Each row was made from one small tree. The marks that hang from a mark follow it in brackets, in alphabetical order. Every link used is in the known rows. Write each row's tree.
Known rows
C{Q{E{N{B{P}}}}}: [-14  -9  52 -14  -4   0  -1   4 -10 -13   1  -7  12  11   4  -8  -3  -1
  17  -5  19]
N{E}: [-15  -8  16 -15  -2  -4   0   9  -3   7 -13  -9   5   9   7  -2  -9   0
  17  -8  10]
Z{B X{N}}: [-16  -7  25 -13  -2   3  -1   3 -13  -5 -10  -8  17  -8   4   2 -10  -2
  22 -17   7]
E{N{B}}: [-13   0  16 -16  -1  -1   3   9  -7 -14  -7  -2  10   8  10  -6  -5  -3
  26 -12  13]
N{B{P} E}: [-12  -4   7 -15  -2   1   2   8 -10 -10 -10 -10  15   3   9  -1 -13   3
  20 -10  16]
C{Q}: [-17  -7  21 -12  -1  -5  -1   8  -4   3  -9 -10   2  12   2  -7  -5  -2
  19  -4  12]
N{B E}: [-13  -4   4 -17  -3  -3   3  10  -6  -5 -12  -9  12   0   6  -3 -11   1
  20 -11  12]
X{Z{B{N{E}}}}: [-13 -15  24 -17  -7   3  -3   6  -8   3 -11  -8  15  -6   2   4 -13   4
  18 -18   7]
Q{E}: [-18 -11  31 -14  -2  -1  -2   8  -2   3  -8  -9   5  14   3  -6  -2  -2
  16  -6  12]
X{N}: [-16  -4   8 -16  -1   3   1   9  -5   0 -13  -8   7   8   6  -1  -9  -2
  18 -13  12]
X{N Z{B{P}}}: [-14 -10  25 -12  -3   9  -3   4 -13  -7  -8  -8  15  -2   7   3  -9   3
  18 -16  11]
C{Q{E{N}}}: [-17 -12  60 -14  -5  -3  -3   4  -3   4  -2  -6   3  17   2 -10   1  -4
  15  -3  13]
C{Q{E{N{B{P Z}}}}}: [-13 -13  55 -16  -5   2  -6   5  -8 -18   4  -7  14   8   2  -6  -5   3
  17  -8  18]
N{B}: [-14  -1  -1 -15   0   0   3  11  -6 -11 -10  -7   9   5   6  -5  -7  -1
  25 -11  13]
N{B{P{X} Z} E}: [-10  -7  15 -14  -2   6  -6  10  -7 -14  -7 -13  19   0   3   5 -17   7
  22 -16  15]
Q{C E{N{B}}}: [-16  -7  38 -17  -3  -7   2   7  -4  -3  -3  -5  12   6   0  -8   1  -2
  18  -9  16]
B{P}: [-15  -5  13 -11   2   2  -1   8  -8  -4  -9 -10   5  14  10  -2  -8   0
  21  -7  14]
Z{B{P} X}: [-15  -8  30  -9   1   3  -2   3 -15  -9  -6 -11  16  -1   8   2 -10   0
  26 -11   9]
X{Z{B{P}}}: [-14 -10  25  -9  -3   5  -3   5 -10  -6  -7  -9  11   3   9   0  -6   2
  22 -12   9]
E{N{B{P}}}: [-12   0  19 -14   0   3   2   8 -11 -18  -4  -4  12  10  13  -4  -7  -1
  25 -10  17]
N{B{Z{X}}}: [-15  -5  16 -15  -1   3  -3   7 -10 -20  -6  -9  16  -5   2   1 -12   2
  28 -16   7]
P{B{Z} X{N}}: [-11 -10  10 -11   3   8  -8  11  -1  -2  -9 -12  13   5  -1   6 -14   4
  22 -22  12]

Write each row's tree
[-11 -11  24 -15  -2   9  -9   9  -7  -3 -10 -13  16   3   3   9 -19   6
  15 -17  15]
B{P{X{N{E}}} Z}
[-11  -3  13 -13  -1   4  -2   9  -9  -9 -10 -13  17   3   6   3 -15   4
  22 -13  16]
N{B{P{X}} E}
[-16  -9  49 -16  -5  -3   0   5  -6  -8  -1  -5  10  10   1 -11  -1  -2
  18  -6  15]
C{Q{E{N{B}}}}
[-13  -8  23 -11  -2  11  -9   8  -8  -6  -8 -12  12   8   2   7 -15   5
  22 -17  12]
B{N P{X{Z}}}
[-13 -14  14 -21  -4   2  -5  10  -3   0 -11 -10  12   2   2   4 -18   4
  17 -16  12]
B{N{E} Z}
[-14 -13  52 -18  -6  -1  -4   6  -4 -13   1  -6  12   6  -1  -8  -3   1
  18  -9  14]
C{Q{E{N{B{Z}}}}}
[-13 -10  14 -17  -1   3  -3   8  -9   0 -11 -11  12   7   7   4 -18   3
  16 -12  16]
B{N{E} P}
[-13 -13  32 -15  -2   4  -4   2 -16  -4  -8 -12  22  -8   5   7 -20   3
  20 -16  11]
Z{B{N{E} P} X}
[-15 -12  41 -18  -5  -5  -2   8  -2  -9   0  -6  14   4  -2  -5  -1   1
  18 -11  16]
Q{C E{N{B{Z}}}}
[-14  -3  10 -15  -3  11  -1   7 -13 -16  -9  -7  15  -1   7   3 -11   4
  19 -17  13]
X{N{B{P}} Z}
[-11  -8  14 -11   1   3  -4   9  -3  10 -14 -12  13   5   1   6 -16   3
  17 -20  12]
P{B X{N{E}}}
[-15 -12  33 -16  -3   7  -8   4 -13  -7  -8 -12  18  -4   6  10 -20   5
  15 -16  11]
B{P Z{X{N{E}}}}
[-13 -13  29 -14  -6   7  -3   3 -12   0 -11  -9  17  -6   7   6 -12   4
  13 -17  10]
X{N{E} Z{B{P}}}
[-12  -4   3 -17  -1   9  -4  12  -5 -16  -9  -9  18  -3  -1   3 -15   4
  23 -21  14]
P{X{N{B{Z}}}}
[-10 -13  21 -16  -2   9 -10  10  -6  -4  -8 -14  17   4   1   9 -22   7
  18 -17  16]
B{N{E} P{X} Z}
[-15 -10  31 -16  -4   1  -1   2 -13   1 -12  -9  19 -12   4   5 -14   0
  17 -17   7]
Z{B X{N{E}}}
[-17 -11  55 -17  -5  -4  -5   4  -8 -12   2  -7  18  -2  -3  -2  -4   1
  20 -13  11]
Q{C E{N{B{Z{X}}}}}
[-15  -3   6 -16  -5   7   0   8  -9 -12 -11  -6  13  -2   3   0 -10   2
  20 -18   9]
X{N{B} Z}
[-14  -1  11 -14  -4   9  -3   9  -8 -11 -11  -8  16  -2   0   3 -12   4
  22 -21  10]
P{X{N{B} Z}}
[-15  -7  37 -17  -4   0   1   7  -5 -11  -3  -3  11  10   5  -8  -1  -3
  20 -10  14]
Q{E{N{B}}}
[-12 -13   5 -15   3   5  -6  12  -2  -4  -8 -10  11   6   0   3 -15   3
  23 -20  12]
P{B{N Z}}
[-15  -7  41 -15  -2  -3   0   6  -8  -8   0  -7  14   9   3  -5  -1   0
  17  -7  20]
Q{C E{N{B{P}}}}
[-13 -12  44 -16  -3  -1  -4   6  -6 -13   2  -7  16   6   2  -3  -3   3
  17 -10  19]
Q{C E{N{B{P Z}}}}
[-14  -8  21 -17  -5   1  -3   7 -10 -13  -8 -10  18  -8   2   3 -16   4
  23 -16   7]
N{B{Z{X}} E}
[-13  -8  19  -5   1   5  -7   9  -1   3 -10 -11   7  11   0   3  -8   4
  25 -17   6]
P{B X{Z}}
[-11  -7   9 -19  -4   6  -4  11  -5  -9 -11 -10  21  -7  -1   6 -19   6
  19 -22  13]
P{X{N{B{Z} E}}}
[-12  -5  45 -13  -1   6  -4   6  -8 -15  -1  -7  16  11   5  -3  -6   1
  22 -12  18]
Q{E{N{B{P{X}}}}}
[-17 -11  48 -14  -3  -8  -1   6  -1   8  -3  -6   5  14   1  -7   3  -3
  15  -5  15]
Q{C E{N}}
[-12 -11  29 -13  -4   9 -10   6  -8   1 -10 -13  15   4   2   9 -19   7
  17 -17  12]
B{N{E} P{X{Z}}}
